What can hang from each mark
L: Y
C: D L Z
D: C V
V: D Q
Z: C
Y: L Z
Q: V

Each row was made from one small tree. The marks that hang from a mark follow it in brackets, in alphabetical order. Every link used is in the known rows. Write each row's tree.
Known rows
V(D(C(L(Y) Z)) Q): [ 2.11  2.51 -0.84 -4.85  1.82  2.03 -4.29  0.13  0.32 -1.72  8.52  0.13
  1.15 -0.48 -3.10 -3.66  5.97  2.15]
L(Y(Z(C(D)))): [ 2.73  1.52 -2.19 -4.77 -3.17  2.55 -0.07 -1.57 -0.91 -4.62  4.48 -0.14
 -1.01 -1.28 -2.16 -0.87 -1.30  0.09]
C(D L(Y) Z): [ 2.79 -2.78 -0.07 -2.75 -2.49  3.05 -0.09  1.14  0.17 -0.59  7.09 -0.20
 -0.61 -0.78 -3.92 -1.94  4.20  1.83]
D(C(L)): [-0.08 -0.73  2.38  0.03  1.40  1.59 -3.05  0.64  0.68  0.33  2.36 -0.23
  0.19  0.88  1.96 -1.68  3.85 -0.15]
V(D(C(L Z)) Q): [ 0.62  1.93  0.09 -3.22  1.76  2.33 -4.03  1.26  1.06  0.93  8.97  0.73
  1.79  0.12 -3.55 -3.46  6.11  1.51]
D(C(L(Y)) V(Q)): [ 1.52  3.72  1.63 -3.49  3.53  1.64 -7.40  1.80  0.61 -1.85  3.38 -2.52
 -1.23 -0.37  2.36 -5.11  3.98 -0.03]
Q(V(D(C(L)))): [-1.25  3.14  1.75 -1.48  1.06  2.66 -3.34 -2.16  1.15 -0.16  5.03 -1.94
  1.27  2.41 -0.03 -0.87  6.06  0.88]
Z(C(D(V) L)): [ 0.05  1.24  1.44 -2.02 -3.21  3.45 -3.83 -0.14  1.93  1.42  5.14 -1.59
 -1.02  1.57  0.53 -3.08  0.96 -0.53]
C(D(V(Q)) L(Y) Z): [ 2.69  0.53  0.22 -4.27 -0.72  3.25 -3.79  3.34  0.77  0.08  8.49 -1.68
 -1.31 -1.21 -4.03 -4.76  4.50  1.37]
L(Y): [ 2.10  0.90 -1.25 -2.28  0.10 -0.28 -0.32 -1.56 -0.90 -3.60 -0.56 -0.81
 -0.74 -0.91  0.56 -0.25 -0.31  0.80]
C(L): [-0.68 -1.30  0.68  1.07 -0.96  1.51 -1.12  0.04  0.70  0.25  1.74 -0.80
 -0.33  0.67  0.55 -1.56  3.14  0.39]
D(C V(Q)): [ 0.40  4.15  2.03 -2.63  4.27  0.51 -6.18  2.97  0.74  0.86  2.23 -1.24
 -0.25 -0.18  1.38 -3.38  1.33 -0.92]
Q(V(D)): [-1.11  3.70 -0.24 -1.46 -0.10  1.43 -0.91 -2.73  0.60 -0.43  3.15 -1.77
  1.17  1.71 -1.64  0.47  2.85  1.05]
D(C(L(Y) Z) V(Q)): [ 2.39  3.03  1.68 -3.96  2.84  1.44 -6.90  3.68  0.90 -0.24  5.69 -1.55
 -1.15  0.06 -0.30 -5.62  6.70  0.18]
L(Y(Z(C))): [ 2.33  2.63 -2.43 -3.84 -2.51  1.19 -0.64 -1.81 -0.82 -5.08  2.07 -0.31
 -1.38 -0.51 -0.58 -1.34 -0.04 -0.31]
Y(L Z(C(D(V(Q))))): [ 0.59  5.62 -1.67 -1.61 -2.77  3.46 -3.47  1.32 -0.49 -0.50  7.97 -0.49
 -1.29 -1.88 -3.19 -5.08 -0.76 -0.66]
Y(L Z): [-0.34  2.29 -2.06  2.07 -1.22  1.20 -0.50  0.67 -1.82 -1.36  3.47  0.50
 -0.96 -2.35 -2.29 -2.82  1.01 -0.39]

Write each row's tree
[ 0.53  1.84 -1.38 -3.44  1.17  2.64 -4.14 -1.95 -0.63 -3.83  6.43 -0.10
  0.53 -1.23 -1.17 -2.87  4.29  0.80]
V(D(C(L(Y(Z)))))
[ 1.26  3.80  0.76 -3.82  3.13  2.41 -7.35  2.65  0.15 -2.86  5.04 -2.20
 -1.49 -1.26  0.67 -5.77  4.64 -0.54]
D(C(L(Y(Z))) V(Q))
[ 0.73  2.25  2.70 -2.06  2.74  1.64 -6.64  5.00  1.73  2.70  6.06 -0.94
 -0.48  0.75 -0.79 -5.37  6.98 -0.50]
D(C(L Z) V(Q))
[ 0.08 -0.36 -0.42 -1.91 -4.47  4.40 -0.64  0.11  0.61 -0.85  6.99  0.12
 -0.46  0.12 -2.58 -2.09  1.42 -0.49]
Y(Z(C(D L)))
[ 2.32  3.29 -1.64 -5.08 -2.24  2.45 -2.74 -0.62 -0.52 -3.86  4.43 -1.17
 -1.78 -1.18 -1.36 -2.62 -0.96 -0.63]
L(Y(Z(C(D(V)))))
[ 2.22  3.05  0.08 -4.80 -2.53  3.50 -4.50 -0.54  1.29 -1.72  5.97 -2.47
 -1.36  0.46  0.06 -4.04  0.59  0.60]
Z(C(D(V(Q)) L(Y)))
[-0.76  4.11  1.20 -2.24  1.78  1.61 -2.56 -2.28  0.64 -0.39  3.77 -1.36
  1.47  1.89 -0.43  0.28  3.69  0.58]
Q(V(D(C)))
[-0.28  1.36  0.01 -2.21 -3.51  4.27 -3.33  0.96  1.00 -0.06  6.95 -0.89
 -1.24  0.18 -1.85 -3.72  1.70 -1.25]
Y(Z(C(D(V) L)))
[ 0.47  1.72  0.55 -2.80  0.86  2.24 -2.99  2.40  0.59  1.33  4.65 -1.23
 -0.21 -1.45 -2.22 -2.31 -1.45  0.11]
C(D(V(Q)))
[ 1.59  0.02  1.40 -1.83  1.51  1.38 -3.27 -0.57 -0.09 -2.63  1.91 -0.87
 -0.44  0.10  2.45 -1.90  3.64  0.48]
D(C(L(Y)))
[ 0.95 -0.32 -1.41 -1.30 -1.31  2.15 -1.32 -0.35 -0.71 -4.11  3.16 -1.09
 -1.39 -1.19 -0.81 -2.60  3.60  0.40]
C(L(Y(Z)))
[-0.01  3.52  1.23 -2.68  1.18  1.45 -2.06 -0.64  0.85  0.95  5.54 -0.61
  1.48  2.27 -2.51 -0.16  5.94  0.74]
Q(V(D(C(Z))))
[ 0.06  0.43  0.58 -1.86  0.90  1.90 -3.49  0.10  0.75  1.25  7.20  0.92
  1.36  0.62 -2.24 -2.50  6.30  0.89]
V(D(C(L Z)))
[-0.19  2.87  2.70 -1.66  3.43  1.82 -7.19  3.09  1.41  1.10  3.88 -1.86
 -0.54  0.37  1.85 -4.85  4.22 -0.65]
D(C(L) V(Q))
[ 1.76  1.46 -0.38 -2.31 -3.32  1.58 -1.78 -2.86  0.71 -2.91  1.82 -1.30
 -1.23  1.76  2.07 -1.92  1.93  0.37]
Z(C(L(Y)))
[ 1.70  1.27  0.15 -3.76  0.03  3.43 -4.42  1.13  0.48 -1.76  5.92 -2.79
 -1.27 -1.69 -1.13 -4.10  1.45  1.25]
C(D(V(Q)) L(Y))
[ 0.34  3.76  0.79 -3.12  1.14  2.46 -3.64 -3.28  0.49 -2.84  4.66 -2.52
  0.69  1.80  0.38 -1.13  5.83  1.48]
Q(V(D(C(L(Y)))))
[ 0.22  0.96  3.09 -0.89  2.03  1.30 -6.12  3.93  1.48  2.99  4.56 -0.72
 -0.84  1.29  0.46 -4.57  7.17 -1.05]
D(C(L Z) V)
[ 1.50 -1.85 -1.06 -2.58 -2.26  4.13 -0.57  0.05 -0.73 -3.54  6.48 -0.84
 -0.90 -2.26 -2.90 -2.08  1.78  1.09]
C(D L(Y(Z)))
[ 0.05  3.90 -0.13 -3.43  0.72  3.34 -3.43 -2.28 -0.05 -3.84  6.33 -2.12
  0.42  0.87 -1.28 -1.78  6.44  0.89]
Q(V(D(C(L(Y(Z))))))
[ 2.49 -0.61  1.42 -2.27  0.86  1.23 -2.77  1.38  0.22 -1.03  4.20  0.06
 -0.52  0.50 -0.12 -2.43  6.38  0.62]
D(C(L(Y) Z))
